Each row was made from one walk, in order. Every step used is in the known rows, and no mark comes twice. Write each row's walk.
In the rows, zero is written as 128.
Known rows
geze getup sirig lofan: [111 178 143  97 143 152 171 109 117 120 107 148 156 145  71 142 130 120
 121 128 125 153 175 136  86 120  99 184  62 105  87  80 152 109 108]
geze getup veduf: [149 161 158 158 102 148 191 110 134  97 123 144 122 146 115 129 139 119
 139 115 141 130 180 138 123 115 122 148  97 123 147 102 153 120  88]
mazek veduf getup geze lofan: [129 110 124 172 143 143 117 110 158 115 135 142 163 147 136  78 198 118
 146 113 201 176 104 129 117 159 189 157 148 155 119 108 139  85 130]
mazek veduf getup geze: [131 119 134 184 148 149 105 113 159 112 133 131 150 149 138  81 186 119
 134  99 185 179 109 131 108 159 191 158 136 150 116 108 144  98 129]
rusezez gosa lofan: [ 73 104 135  76 173 100 101 119 130 163 129  88 192 148 109  90 107 143
  95 124 131 175 126 111 103 124 200 179  70 141 144  94 161 127  59]
ketam fipen lofan geze: [102 132  96 167 160 196 135 144 187 157 115  95 160  73 135  58 147 168
 107 103 109 174 180  96 103 134 144 136 125 128 119 115 154 172 103]
rusezez gosa lofan geze getup sirig: [ 67 129 115  65 150  78 110 120 129 147 143 104 208 134  89 113  95 146
  84 124 121 184 150 113  97 152 166 178  77 152 125  70 167 138  57]
getup sirig poto: [117 199 115  70 150 130 103 113 134 142  90 125 140  89  85 103 155 169
 124 144 114 143 114 141  90 121 130 184  85 115  95  91 137 140 101]
lofan luzur: [172 125 166 132 192 136 118 114 129 147 145 122 177 109 131 120 137 164
 106 140 126 158  99 111 106 100 149 182  83 117 106 108 134  58 107]
gosa lofan geze getup: [ 84 125 126 103 151  93 112 134 148 138 151  94 182 129  96 139 109 163
 117  95 141 190 179 124 104 151  92 165 110 149 126  77 164 141 106]
ketam fipen: [103 149 107 151 162 201 132 124 170 157  91 112 162 118 126  72 181 198
 124  88 109 155 148 116 116  98 165 151  91  97 124 116 171 164 102]
mazek veduf getup sirig lofan: [121 149 144 156 164 152 116  94 141 126 121 148 151 130 102  80 164 137
 112 118 192 174 100 126  87 161 174 198 109 149  93  92 122 101 130]
gosa lofan: [ 88 109 131 111 190 116  98 133 141 164 121  82 162 144  98 107 121 180
 126  97 150 172 149 122 112 120 123 185  90 129 143  98 144 128 105]
getup geze lofan: [120  83  96 130 150 117 128 147 156 132 117 114 185 158 143 111 203 116
 186 137 131 172 123 128 128 121 159 114 150 127 130 126 171  86 105]
gosa lofan sirig: [125 116 125 113 183 130 116 131 138 149 127  75 157 151 103 120 133 170
 111  96 145 165 141 112 125 106 120 171  97 120 152 108 125  90 115]
rusezez gosa lofan sirig poto: [ 97 124 137  49 155 112 107 118 134 145 130  84 183 137 116 101 131 132
  93 136 126 170 120 111 114 112 199 164  72 136 143 104 148 102  66]
mazek veduf getup: [136 133 143 185 149 155 114  90 146 126 131 134 145 132 129  74 170 129
 119 100 199 170 100 126 100 151 189 181 126 148 115 101 136 102 131]
ketam fipen lofan geze getup sirig: [ 95 152  85 154 153 191 149 146 178 147 113 113 162  77 112  68 138 173
 101 101 109 170 201 101 104 141 120 146 112 123 112 100 147 168 102]
getup geze lofan sirig: [145  88  90 133 144 126 143 146 154 122 120 110 180 163 147 119 212 109
 179 138 130 166 119 123 138 111 157 106 155 121 135 132 159  61 112]
rusezez gosa: [105 120 139 110 152 123 119 101 126 157 122  99 183 138 131  88 127 114
  97 133 116 162 105 111  89 113 222 161  80 130 132 102 176 124  65]
geze getup: [130 154 142 138 122 158 167 105 126 119 124 129 148 151 110 135 136 107
 132 102 136 148 172 135 102 103 120 157  84 102 122  94 170 109 110]
gosa rusezez: [142 153 134 154 159 138 129 130 148 115 115 122 166 154 114 136 136 165
 128 120 124 184 143 133  82  99 135 161  92 121 137 127 173  93  63]
fipen ketam luzur: [113 160 117 161 171 186 120  89 112 152 107  85 157 151 109 153 190 132
  89  94 111 148  95 129  93 104 178 224 142  67 137 105 171 169 104]
fipen lofan geze getup veduf mazek: [131 135 121 174 118 147 155 131 157 127 151  93 128  72 129  94  96  81
 109 130 124 166 195 106  86 153  95 141 149 158 134 103 132 137 118]
sirig lofan geze getup: [112 143 187  99 139 143 154 110 140 124 130 118 177 116 116 159 141  90
 124 154 112 194 144 122  58 134 128 147 105 141  61  98 183 125 117]
veduf getup geze lofan gosa rusezez: [ 99 100  86 162  97  88 138 190 169 118 117 140 172 182 129 110 193 116
 171 161 129 196 113 101 103 103 175 172 125 145 109 129 160  83 102]
luzur ketam fipen lofan: [115 163 111 181 167 218 131 136 157 148 126  94 183  91 152  80 162 147
 125  95 124 132 176 109 111  75 157 168 144 141 117 154 161 134 112]
sirig lofan: [115 125 193 105 181 167 141 110 134 151  99 105 159 133 121 125 152 109
 134 156 122 176 115 118  65 102 156 168  85 120  76 120 165 112 115]
mazek veduf getup sirig: [128 154 126 173 155 147 110  92 142 126 125 146 146 129 105  74 163 150
 109 103 195 166 102 127  97 162 173 196 116 145 109  88 122 107 129]
getup geze lofan gosa rusezez: [124  96  98 124 141  94 141 173 166 116 120 130 189 185 127 120 201 124
 184 150 125 197 124 140 110  98 142 112 141 125 114 133 180  75  69]
ketam luzur: [132 122 117 136 190 177 141  97 138 170  82  70 126 142 163 109 182 129
 120 107 123 136 118 114 124  96 177 172 113  71 142 132 180 155  95]
getup geze: [129  98 115 156 157 134 106 151 158 125 113  91 157 163 148 117 178 118
 160 103 104 174 134 133 109 122 159 119 128 116 126 120 182 118 101]
mazek veduf: [156 141 160 164 180 170 113  66 140 128 132 124 147 124 125  81 162 137
 116  84 197 161 109 151  98 148 166 147 126 130 121 100 147 104 115]
fipen lofan: [132 104 131 179 180 171 136 134 148 162 123  76 126  92 134  67 108  99
 116 128 140 161 159  98  79 123 138 156 127 131 134 124 122 115 110]
geze lofan gosa rusezez: [128 129 110 110 138  94 177 135 142 138 122 157 195 162 100 107 179 145
 164 178 160 185 102 129  91  68 133 150 124 123 109 127 159  65  60]

Write each row's walk
[113 130 185 107 159 138 134 111 147 141 123 103 177 107 124 143 148 107
 124 157 109 196 116 116  55 134 145 149 115 145  61 106 180 132 117] -> sirig lofan geze
[146 163 137 171 105 143 146  98 141 123 106 114  97 120 129  88 145 140
 136 123 115 125 127 132 124 105 127 171 116 137 171 113 139 147 113] -> getup veduf mazek
[115 167 106 183 157 203 130 136 163 144 140  92 193  78 156  90 160 148
 120  95 116 142 177 109 106  91 151 159 159 154 110 147 168 144 114] -> luzur ketam fipen lofan geze
[120 178 113 176 161 201 142 157 164 131 129 106 190 110 143  89 160 158
 125 102 116 153 181 117  98  60 141 163 138 140 106 161 169 120  80] -> luzur ketam fipen lofan gosa rusezez
[102  97  99 185 109 114 112 172 163 131 112 109 148 166 146 106 179 110
 153 128 117 177 116  98 104 121 188 175 118 137 117 119 161 116 131] -> veduf getup geze
[122 126 117 155 190 209 139 149 175 160 115 106 163  83 132  53 146 182
 102 115 115 162 171  93 116 109 150 157  95 112 121 125 126 124 101] -> ketam fipen lofan luzur
[130 113 126 169 136 129 127 122 160 113 137 148 162 160 130  76 200 119
 144 122 196 187  99 135 105 144 183 152 144 151 105 109 143  84 115] -> mazek veduf getup geze lofan gosa
[158 117 101 125 142 137 176  95 130 147 124 126 180 131 127 108 194 126
 152 158 167 143  92 107 131  87 153 142 144 118 142 126 130  45 124] -> geze lofan sirig
[ 91 167  98 125 104 116 110 144 145 140  96 133 136 114 101  97 163 146
 128 156 123 155 100 102  91 121 168 223  88 137  96  99 130 132 130] -> veduf getup sirig poto
[160 159 149 144 189 175 120 124 139 140 151 126 210  94 148 117 161 185
 108 121 117 141 126 109 124  72 159 188 105 130  99 135 144  68 107] -> lofan luzur ketam fipen
[117 168 113 178 162 203 140 147 161 146 127 100 183 102 146  79 164 149
 123 100 119 143 171 115 101  61 149 165 140 136 105 154 165 133  96] -> luzur ketam fipen lofan gosa
[106 126 140 103 210 136  95 146 144 153 147 100 207 121 115 115 131 212
 111 105 142 165 157 110 135  99 124 203  88 142 123 114 130  88 104] -> gosa lofan luzur ketam fipen
[128  99  97 125 164 136 129 158 162 126 135 129 217 141 153 113 213 145
 176 140 124 164 132 119 146 105 161 126 146 135 115 138 162  62 105] -> getup geze lofan luzur ketam fipen
[ 79 119 138  84 135  79 122 121 139 135 147 106 194 134 108 112 102 136
  92 127 128 178 151 112 109 151 179 160  89 163 146  82 166 140  51] -> rusezez gosa lofan geze getup veduf
[121 190 116 103  98 106 134 108 143 112 143 130 171  87 101 152 136 131
 114 123 111 171 158 138  84 157 100 143 124 139  87  70 177 152 106] -> lofan geze getup sirig poto
[ 86 113 121 112 170  89  91 134 151 156 144  80 179 118 104 125 114 179
 113  97 138 192 150 117 101 152 109 167 119 152 128  85 159 150 105] -> gosa lofan geze
[120 153 140 156 151 140 114  93 147 122 131 149 159 115 103  92 162 137
 107 120 186 182 100 127  83 177 167 191 125 161  85  85 130 112 129] -> mazek veduf getup sirig lofan geze
[139 178 143 148  83 153 183 100 133  99 120 139 113 144 109 123 135 108
 138 110 125 128 181 142 124 103 103 164  90 121 155  95 151 125 113] -> geze getup veduf mazek
[135 169 108 184 162 224 142 134 158 141 128  90 181  93 155  86 169 143
 119  93 120 128 173 107 118  67 155 161 147 137 123 157 152 113 116] -> luzur ketam fipen lofan sirig
[122 137 138  70 165 132 107 131 146 138 123  76 150 128 110 118 150 163
 122 114 142 163 140 124 128 103 122 163  95 124 141 114 127  94 115] -> gosa lofan sirig poto
[ 85 148 110 144 120 109 124 145 141 145 104 133 158 123  93 115 146 137
 116 160 118 176 105  87  69 141 160 224  94 149  75  93 138 133 135] -> veduf getup sirig lofan geze
[ 99 109 130  80 167 110 113 116 128 152 131  83 190 152 113  97 118 138
  85 124 129 170 123 104 111 114 198 170  74 135 151 101 151  98  68] -> rusezez gosa lofan sirig
[141 161 138 160  88 107 160 109 150 102 153 127 155 103 126 149 133 121
 119 117 122 165 164 130  99 157 112 126 142 154 119  85 180 151  94] -> lofan geze getup veduf
[123 177 153  88 155 147 167 112 115 117 118 156 166 139  73 147 126 131
 115 138 124 155 170 130  89 120  98 192  53 105  80  81 141  86 108] -> geze getup sirig lofan luzur
[102 130 103 168 176 217 142 144 179 162  98  95 148  91 132  46 152 170
 114 100 116 159 181  99 109 111 152 148 106 110 130 124 142 158 103] -> ketam fipen lofan
[ 80 140 111  95 156  85 110 133 143 141 143 102 182 125  78 139 104 178
 110  96 139 186 179 126 104 159  83 176 102 149 121  67 153 143 105] -> gosa lofan geze getup sirig
[ 84 144 114 144 134 122 126 145 135 150  92 135 150 138  91 107 151 138
 122 159 124 169 103  89  77 125 166 233  81 135  82  97 130 122 135] -> veduf getup sirig lofan
[121 174 107 134 112 104 140 107 139 119 147 129 176 102  97 149 124 134
 108 110 113 173 158 129  82 160  96 150 124 140  95  66 177 149 106] -> lofan geze getup sirig
[148 105 126 106 172 116 154 104 129 158 140 149 204 109 125 105 174 152
 148 179 168 151  89 104 126  98 153 170 121 131 119 114 126  37 113] -> geze lofan luzur
[ 92 129 132 113 140  87 124 134 151 128 149 102 168 127  97 139 111 169
 119 100 145 181 184 125 115 156  94 161 117 159 137  81 154 146  94] -> gosa lofan geze getup veduf
[155 138 112  81 125 139 164  97 139 136 121 130 173 110 133 109 210 117
 163 177 164 138  90 117 133  82 158 135 142 123 131 131 130  48 124] -> geze lofan sirig poto
[121 146 193 109 128 138 165 112 145 114 128 126 165 114 118 157 144  94
 129 160 115 186 148 123  70 140 128 143 113 148  72 103 174 129 104] -> sirig lofan geze getup veduf
